Known rows, with every step that occurs:
zore/gese/dadoz: [-32   0 -27 -24 -57 -20 -74  19   7 -31 -13   7 -53   4  46  -4  -2  13
 -10  49   1  41  -7 -21  -9 -10  32  -1 -27]
kuluge/tiri/dadoz/gese/zore: [ -5  43 -12  38 -61  -6 -11   1  10 -11  -6  -8 -67  13  43  66 -23 -28
  12  46   2  50 -13   0 -15   4   9  19  -7]
gese/zore: [-17  26 -12  22 -45  -2 -26   8  -3 -18   0  15 -54   7   0  -2 -19   0
   4  46  -4  53   9  -7 -19   1  22 -10 -11]
dareler/tezu/kemen: [-24  38   7  -2   3  20 -52  10  21 -24 -17  19 -75  10  -4   3 -58   5
  13  62  -1  72  13   1 -45   1  24  -8  60]
gese/dadoz/tezu: [-30 -13 -27  -3 -49   0 -37  21  21 -33   5   6 -62   1  62  13 -31  17
  -6  40 -10  64  28  -1 -14  -1  28  -5 -11]
gipo/zore/gese: [-12  22 -21 -10 -58 -27 -75  21   0 -26  -9  10 -69   3  18 -23   6  13
 -11  52  -9  36 -17 -21 -17   0  18 -15 -31]
dareler/tezu/dadoz/tiri: [-12  31  -5   1 -36   8 -50  21  17 -19  -3   4 -79   9  31  34 -44  14
   1  66  -1  65   2 -17 -45 -15  -5   2  54]
tiri/dadoz/tezu: [ -7  16 -22  12 -29 -10 -20   7  26 -24  -7  19 -65  -8  45  30 -37  -2
  -6  38  -9  48  18   7 -28  15  28 -12  10]
kemen/tezu: [-13  20 -26  -2  13  -7 -34  17  13 -15   1  15 -58   7   3   0 -51   8
 -16  46  -8  44   4 -11 -32  10   7  -4  24]
dadoz/tezu/kemen/gove/serotok: [  0  12   3  25  33  40 -28  16  38 -35 -36  -7 -68 -23  31  -4 -93  -9
  17  36   8  52  17  10 -61 -11  29 -21  30]
gese/zore/gipo: [-16  23  -6  18 -70  11 -40   7 -17 -22 -10   9 -66   5  23 -18  -4   2
  -5  41  -2  38   5 -18 -22  -7  37 -23 -26]
zore/gese/dadoz/tiri: [-30  -9 -28 -31 -70   1 -80  28   5 -34 -13   4 -63  11  57   9   4  25
  -2  50  -3  45   2 -32 -20 -13  15   1 -22]
gove/kemen/tezu: [-19  13 -35  -5  39  -1 -48  17  20 -11  14  21 -56  21  14   4 -74   6
 -20  51  -6  56  -5 -12 -42  15  12  -1  43]
tezu/dadoz/gese/zore: [ -8  46   0  44 -81 -13 -33   9  10 -17 -16   3 -60   5  60  26 -22 -22
  -2  56   3  47 -19 -16 -17 -14   9  -5 -15]
dadoz/tiri: [-13   9 -17  -7 -26  16 -50  22   5 -25 -12  16 -63  16   1  19 -26  11
   0  49 -10  52   5 -20 -25   0   0  -5  13]
zore/gese: [-14  12 -17 -20 -37 -11 -72  18   4 -26 -22  14 -52   7   5  -7  -9  11
 -12  47  -4  36 -16 -25  -9  -3  19  -7 -10]
tezu/dareler/nage: [-18   9  -6 -18 -10  10 -70  10  22 -28 -31  35 -75   6   4   9 -28  -9
  -2  60   3  38   5  -2 -59 -12  12   0  68]
serotok/gove/kemen/tezu: [-24  13 -12 -11  58  -4 -52  28  12 -16  15  17 -55  33  10  -5 -98   0
 -16  42 -16  48 -13  -4 -64  14  10 -12  39]
kuluge/tiri: [-13  11 -17  -2  -6   8 -44  20   4 -22  -8  -1 -63  19 -22  39 -42   1
   6  45   1  55  -5 -10   0   1   2  24  15]
gese/dadoz/tezu/kemen/gove: [-33  -2   2  12  -5  18 -37  27  38 -37 -32  -7 -67 -13  72   1 -68   2
  27  40   1  53  28  12 -48 -13  29  -8  15]
gipo/zore/gese/dadoz/tezu/kemen/gove: [-30   1  -7  -1 -52  -4 -65  35  31 -41 -29 -18 -80 -18  99 -27 -29  15
  22  45  -4  41  15   3 -47 -18  31 -14 -23]
gese/dadoz/tiri/nage: [-33  -9 -21 -30 -31  13 -47  10   1 -29 -15  20 -72   9  46  39 -16   4
   4  50  -8  39  25   1 -17   9  17  25  21]
dareler/nage: [-17  19   5 -15  -7  17 -64  10  15 -18 -12  25 -64  11  -2   9 -26   5
  -5  59  -4  44   7  -4 -35  -9  13  -2  32]
tiri/dadoz/gese: [ -5  44  -9  20 -31 -20 -35   0  24 -15 -23  20 -58   5  44  40 -27 -31
 -11  51  -4  40 -22  -2 -27   8  17 -10   5]
kuluge/tiri/dadoz: [ -8  30 -20   9  -6 -12 -29   6  12 -17 -10   3 -67   7   1  59 -42 -15
   7  47   6  43  -8   2 -10   8  17  23  21]
gipo/zore/gese/dadoz/tiri: [-30   1 -33 -24 -90 -16 -83  31   3 -33   0  -2 -78   7  69  -7  19  27
  -2  56 -10  45   0 -27 -24 -11  13  -7 -43]

Rows:
[ -8  46 -12  38 -57 -16 -21  15  16 -10   0  -3 -64   4  74  21 -41 -13
 -13  53  -3  44 -14 -17 -37  -9  -1  -3   2]
kemen/tezu/dadoz/gese/zore
[-19  38  20   9  35  21 -39  17  31 -17 -33   2 -69  -3   0  -4 -79  -5
  25  59   3  59   3  13 -69 -12  15  -9  69]
dareler/tezu/kemen/gove
[ -5  44  -5  37 -81  -4 -36  14   4 -15  -9 -10 -75   2  95   4 -26 -13
 -21  47   0  28 -17 -28 -40 -16  14 -16 -13]
kemen/tezu/dadoz/gese/zore/gipo
[-19  -5 -10  -2 -12  24 -56  21  39 -44 -36 -19 -67 -29  85 -13 -63   6
  15  37  14  44  13  -1 -54 -25  46 -13  -4]
zore/gese/dadoz/tezu/kemen/gove/serotok
[-14   8  10  16  12  27 -33  27  34 -32 -42  -1 -65 -10  31  -1 -74  -1
  24  37  -4  47  18   9 -49  -6  16 -12  31]
dadoz/tezu/kemen/gove
[-32 -16 -25 -49 -57   7 -70  13  -1 -35 -26  13 -69   8  63  27   8  15
  -2  48  -8  27  13 -14 -12   4  19  25   2]
zore/gese/dadoz/tiri/nage
[  4  32   0  36  33  19 -14   1  47 -30 -38  -2 -72 -37  52  16 -93 -24
  19  37  13  40  17  22 -72  -4  43 -22  38]
tiri/dadoz/tezu/kemen/gove/serotok
[  6  23  -8  22  41  10 -27   9  21 -18 -22  -5 -50 -19  -7  -4 -71 -17
  -3  42  11  40 -12   4 -50 -16  20 -17  16]
kemen/gove/serotok
[-30 -23 -37  -5 -49  -6 -42  20  29 -43 -17  18 -74  -3  70  13 -31   1
  -4  40  -2  58  25   3 -40  -4  26  -5  25]
gese/dadoz/tezu/dareler
[-24   3 -22 -13  58 -13 -56  29  21 -26  -4  27 -66  28  17  -4 -99 -16
 -14  43  -8  42 -16  -2 -89   9   8  -9  75]
serotok/gove/kemen/tezu/dareler
[-10  29   1  28 -90  13 -42   7  -8 -19 -17   4 -65  13  53  -4   2 -14
 -12  41  -8  40 -13 -22 -22 -10  24 -26 -35]
dadoz/gese/zore/gipo
[-13  40 -20  38 -30 -10 -37  14  23  -6  11   3 -63  17  86  25 -64 -16
 -14  58   0  56 -21 -19 -45  -2   4   0  21]
gove/kemen/tezu/dadoz/gese/zore
[ -3  37 -14  17 -26  -7 -33   7  20 -14 -19  -3 -68  15  31  74 -36 -28
   2  48   0  45 -24  -2 -12   6   3  22  11]
kuluge/tiri/dadoz/gese
[-27  -9 -35 -16 -95 -23 -66  28  14 -37   8  -5 -77  -4  90 -16   7  31
 -10  42 -15  53  13 -11 -16  -4  29 -12 -49]
gipo/zore/gese/dadoz/tezu
[-11  34 -20   9  -2 -22 -42  19  19 -17  -3   9 -64  -3  32  13 -59  -1
 -16  55   3  35  -6 -16 -32  -4   6   2  31]
kemen/tezu/dadoz
[-27 -19 -46 -19 -95 -29 -71  28  23 -47 -11   6 -87  -8  97 -16   7  15
  -7  43  -7  47  11 -10 -40  -8  27 -11 -15]
gipo/zore/gese/dadoz/tezu/dareler
[-14  41  -4   8 -22 -13 -45  12  19 -16  -2   8 -71   1  20  22 -49   2
  -6  66   3  63  -6  -6 -35 -12  12   0  50]
dareler/tezu/dadoz
[-18   3  -7  18  15  31 -30  17  41 -40 -26 -15 -68 -27  70   0 -86  -6
  20  39  13  56  27  13 -60 -18  43 -15  13]
gese/dadoz/tezu/kemen/gove/serotok
[ -21   28   -6    2   44  -20  -57   30   19  -18   10   11  -60   24
   39    9 -106   -9  -17   53   -4   41  -23   -8  -63    0   10   -4
   45]
serotok/gove/kemen/tezu/dadoz
[-13  25  -1 -17 -23  15 -39   8  11 -19 -14  14 -87   7  36  52 -40   4
   2  64  -5  48  13   2 -36   2  -1  26  79]
dareler/tezu/dadoz/tiri/nage
[-38  -2 -13  -2 -38  17 -49  20  28 -43 -16  11 -72   1  70   9 -48  11
  15  45  -2  65  37   1 -23   0  37  -7   6]
gese/dadoz/tezu/kemen
[-17  38   8  28 -35  -3 -52  24   3 -16   5  -6 -71  28 103   0 -72 -21
 -21  44  -8  32 -32 -20 -69 -12  17 -21   2]
serotok/gove/kemen/tezu/dadoz/gese/zore/gipo
